What can hang from each mark
goto: nivu rigo
nivu: goto runo zikotu
bivag: nivu
rigo: bivag goto nivu zikotu
lopa: goto nivu
zikotu: rigo

Each row was made from one small tree. Brackets hold a mark, then the marks that hang from it, in alphabetical order. Every link used is in the known rows. Write each row's tree.
Known rows
[goto nivu]: -4.5,-14.0,3.3,-3.4,24.5,12.5,12.3,22.4,9.4,22.6,13.3,-7.9,27.0,16.8,-10.5,2.7,13.2,4.0
[lopa [nivu goto runo [zikotu rigo]]]: -47.9,-29.1,-26.6,-29.1,-5.5,-7.3,-26.1,21.5,-24.7,-32.8,-20.3,27.8,28.5,53.0,-43.5,21.7,46.8,-19.2
[zikotu [rigo [nivu runo]]]: -30.9,-21.3,-13.3,17.9,4.6,-11.0,-12.6,20.4,-8.3,-2.2,6.5,16.0,33.6,21.0,-19.0,11.5,14.5,2.6
[bivag [nivu [goto rigo] runo zikotu]]: -66.9,6.3,-52.1,-17.7,-3.1,-2.1,-26.4,38.3,8.5,-42.7,-5.6,30.1,31.4,29.1,-45.6,13.6,43.9,11.4
[bivag [nivu goto runo]]: -50.2,6.2,-43.4,-21.8,-1.3,-17.4,-12.8,17.9,8.6,-24.0,-6.6,25.6,21.4,22.4,-30.5,5.3,27.3,2.6
[lopa [goto [rigo zikotu]] [nivu runo]]: -22.7,-13.6,-36.2,-14.2,12.5,-31.3,-32.7,38.6,10.8,-8.5,-4.2,3.7,65.9,-4.0,7.9,12.2,44.5,-32.0
[rigo bivag nivu zikotu]: 4.7,-37.1,27.1,25.8,21.7,-26.7,-12.4,34.3,37.2,23.2,14.0,-17.2,60.9,0.4,10.3,-0.1,13.2,18.7
[bivag [nivu [goto rigo]]]: -26.8,10.9,-29.0,-2.9,-5.0,-8.1,-15.8,40.0,18.7,-25.1,23.3,27.2,34.0,6.3,-20.4,7.2,25.5,11.2
[nivu [goto [rigo zikotu]] runo]: -44.4,-1.9,-27.9,-4.8,10.1,-17.6,-35.9,23.3,21.2,-14.4,5.0,29.0,48.7,6.7,1.6,19.1,29.0,-14.5
[nivu goto [zikotu rigo]]: -33.7,-25.0,2.1,-5.2,-10.2,10.9,-20.3,25.1,-14.4,-27.4,0.9,15.4,17.9,32.5,-23.9,26.1,31.3,3.9
[bivag [nivu goto runo [zikotu rigo]]]: -68.2,-9.2,-36.9,-19.1,-18.3,-5.8,-19.3,26.6,-14.3,-36.1,-6.1,36.0,20.7,44.4,-49.0,10.8,48.8,-0.6
[bivag [nivu [goto [rigo zikotu]] runo]]: -52.2,11.6,-42.7,-5.9,0.9,-28.9,-29.8,32.8,21.7,-18.9,15.2,37.9,54.0,7.4,-14.5,3.0,43.1,-9.6
[rigo zikotu]: -4.2,-18.5,9.6,1.3,8.0,-11.9,-3.1,17.3,13.0,16.8,6.4,-0.6,30.1,-5.8,12.4,7.5,16.6,-0.4
[bivag nivu]: -11.4,-1.4,-16.7,-5.9,-4.3,-8.0,11.9,26.6,5.3,3.1,7.6,4.6,13.2,2.6,-18.2,1.0,16.0,17.6
[goto [rigo [bivag [nivu runo]] zikotu]]: -27.3,-5.7,-34.5,2.8,11.7,-29.8,-19.0,38.2,33.6,10.5,13.6,20.5,62.8,7.4,-3.9,-0.7,34.1,3.8
[rigo bivag goto [nivu runo] zikotu]: -23.9,-46.4,7.8,23.7,32.1,-26.0,-17.2,26.0,29.1,21.0,-4.1,4.7,62.6,21.0,15.6,2.9,12.6,19.2
[goto rigo]: -4.9,-4.7,-11.5,9.8,8.8,5.3,-6.9,26.1,9.8,-2.5,11.9,6.4,25.7,-3.3,3.1,21.2,4.6,11.1
[goto [nivu zikotu] rigo]: -20.8,-14.1,-4.3,0.2,22.2,28.3,-0.2,41.2,12.5,-1.8,12.6,-2.1,36.1,22.4,-23.9,11.4,30.0,13.9
[lopa [nivu [goto [rigo bivag]] zikotu]]: -12.7,-27.9,-7.3,-12.9,10.2,-4.0,-30.4,45.8,16.1,-29.4,-1.6,5.6,50.5,35.2,-24.9,24.9,35.5,11.2
[goto [nivu zikotu]]: -19.6,-23.1,5.7,-7.8,21.3,24.4,11.6,28.7,6.8,8.3,-1.7,-14.0,20.2,27.7,-25.1,8.2,26.2,14.7

Write each row's tree
-48.6,-15.4,-33.5,11.1,9.5,-2.4,-30.0,51.2,16.0,-32.6,-10.4,-14.9,51.9,6.9,-13.0,23.3,27.7,12.9  [lopa [goto [rigo [nivu runo zikotu]]]]
-35.3,-13.1,-12.5,23.9,19.0,-21.2,-25.7,33.4,28.7,4.3,11.5,13.0,59.8,-5.8,0.8,6.5,19.5,3.8  [goto [rigo [nivu runo] zikotu]]
-20.7,-29.8,8.8,0.8,7.2,25.8,3.4,30.7,-10.5,6.4,12.9,2.1,25.6,39.0,-27.6,9.2,36.2,1.6  [goto [nivu [zikotu rigo]]]
-28.4,-6.5,-19.4,2.6,33.1,-1.1,-13.4,27.9,23.2,21.1,17.4,18.5,57.2,14.6,-1.7,-0.5,33.8,-17.3  [goto [nivu runo] [rigo zikotu]]
2.3,-48.5,27.7,36.9,11.0,-6.4,-9.0,34.1,3.8,15.7,17.1,6.9,47.3,27.8,9.8,12.1,5.2,27.8  [zikotu [rigo bivag goto nivu]]
-38.5,-21.2,-33.6,-5.3,29.2,9.4,-23.8,51.9,26.0,-4.4,-2.8,-21.4,62.3,34.5,-12.4,23.3,43.3,3.0  [lopa [goto [nivu runo zikotu] [rigo bivag]]]
-33.5,-28.4,-4.6,-4.3,35.0,-1.4,-0.4,16.9,15.3,30.2,1.7,17.5,45.1,28.7,7.4,-3.9,26.2,-9.9  [rigo [goto [nivu runo]] zikotu]
3.8,-42.5,12.8,18.6,5.9,0.7,-6.0,20.6,-5.5,18.7,13.1,15.5,30.1,30.1,15.7,20.3,4.7,16.6  [zikotu [rigo bivag goto]]
-44.5,-8.5,-53.2,-4.1,1.2,-12.6,-24.4,57.4,20.8,-24.0,-9.2,-7.6,52.0,21.3,-17.3,19.9,44.8,15.1  [lopa [goto [rigo [bivag [nivu runo zikotu]]]]]
-6.2,-34.3,18.5,24.2,4.1,-16.1,-26.3,34.1,11.4,-4.8,23.9,7.1,52.5,28.5,-13.9,12.4,16.7,13.4  [zikotu [rigo bivag [nivu goto]]]
-35.8,-44.2,-8.7,-7.4,37.9,18.0,0.9,26.2,11.5,14.5,-16.4,-2.7,37.1,59.9,-14.6,10.5,24.3,21.3  [rigo bivag [goto [nivu runo zikotu]]]
-47.2,-32.5,-12.6,-14.7,31.1,24.8,5.9,21.0,-0.7,4.7,-18.8,4.4,23.2,48.9,-18.6,8.6,24.6,13.9  [rigo [goto [nivu runo zikotu]]]
-38.5,-45.2,-18.5,-16.9,2.7,2.7,-7.3,21.2,-34.2,-11.4,-24.0,30.2,20.4,53.4,-22.5,16.1,34.0,-4.0  [lopa [nivu runo [zikotu [rigo goto]]]]
-65.5,-3.5,-38.7,-25.9,-2.7,-8.1,-13.6,27.0,4.3,-37.1,-17.9,18.4,18.3,35.7,-44.6,9.5,39.7,13.2  [bivag [nivu goto runo zikotu]]
5.3,-20.9,11.1,14.6,34.8,-1.6,-11.4,42.3,41.1,33.7,34.3,-1.1,70.3,9.7,9.5,1.4,29.8,-2.1  [goto nivu [rigo bivag zikotu]]
-38.7,-16.9,-46.9,-20.5,9.1,-4.7,-26.6,44.7,-2.5,-33.6,-23.7,-6.4,42.3,18.0,-19.4,27.3,43.9,-11.5  [lopa [goto rigo] [nivu runo zikotu]]
-41.3,-8.7,-42.4,-3.4,6.3,-3.0,-12.9,43.9,19.2,-15.6,-5.4,8.8,40.5,28.2,-30.7,12.6,35.2,27.4  [goto [rigo [bivag [nivu runo zikotu]]]]
-7.3,-10.3,7.0,10.6,26.9,3.5,-7.4,36.3,27.6,23.9,31.4,6.0,56.3,1.0,3.2,-1.5,29.2,-6.3  [goto nivu [rigo zikotu]]
-20.4,-31.8,1.3,19.7,26.8,-31.9,-17.6,27.5,36.2,17.8,1.5,-8.1,61.7,12.0,3.6,2.2,16.8,13.6  [rigo bivag [nivu runo] zikotu]
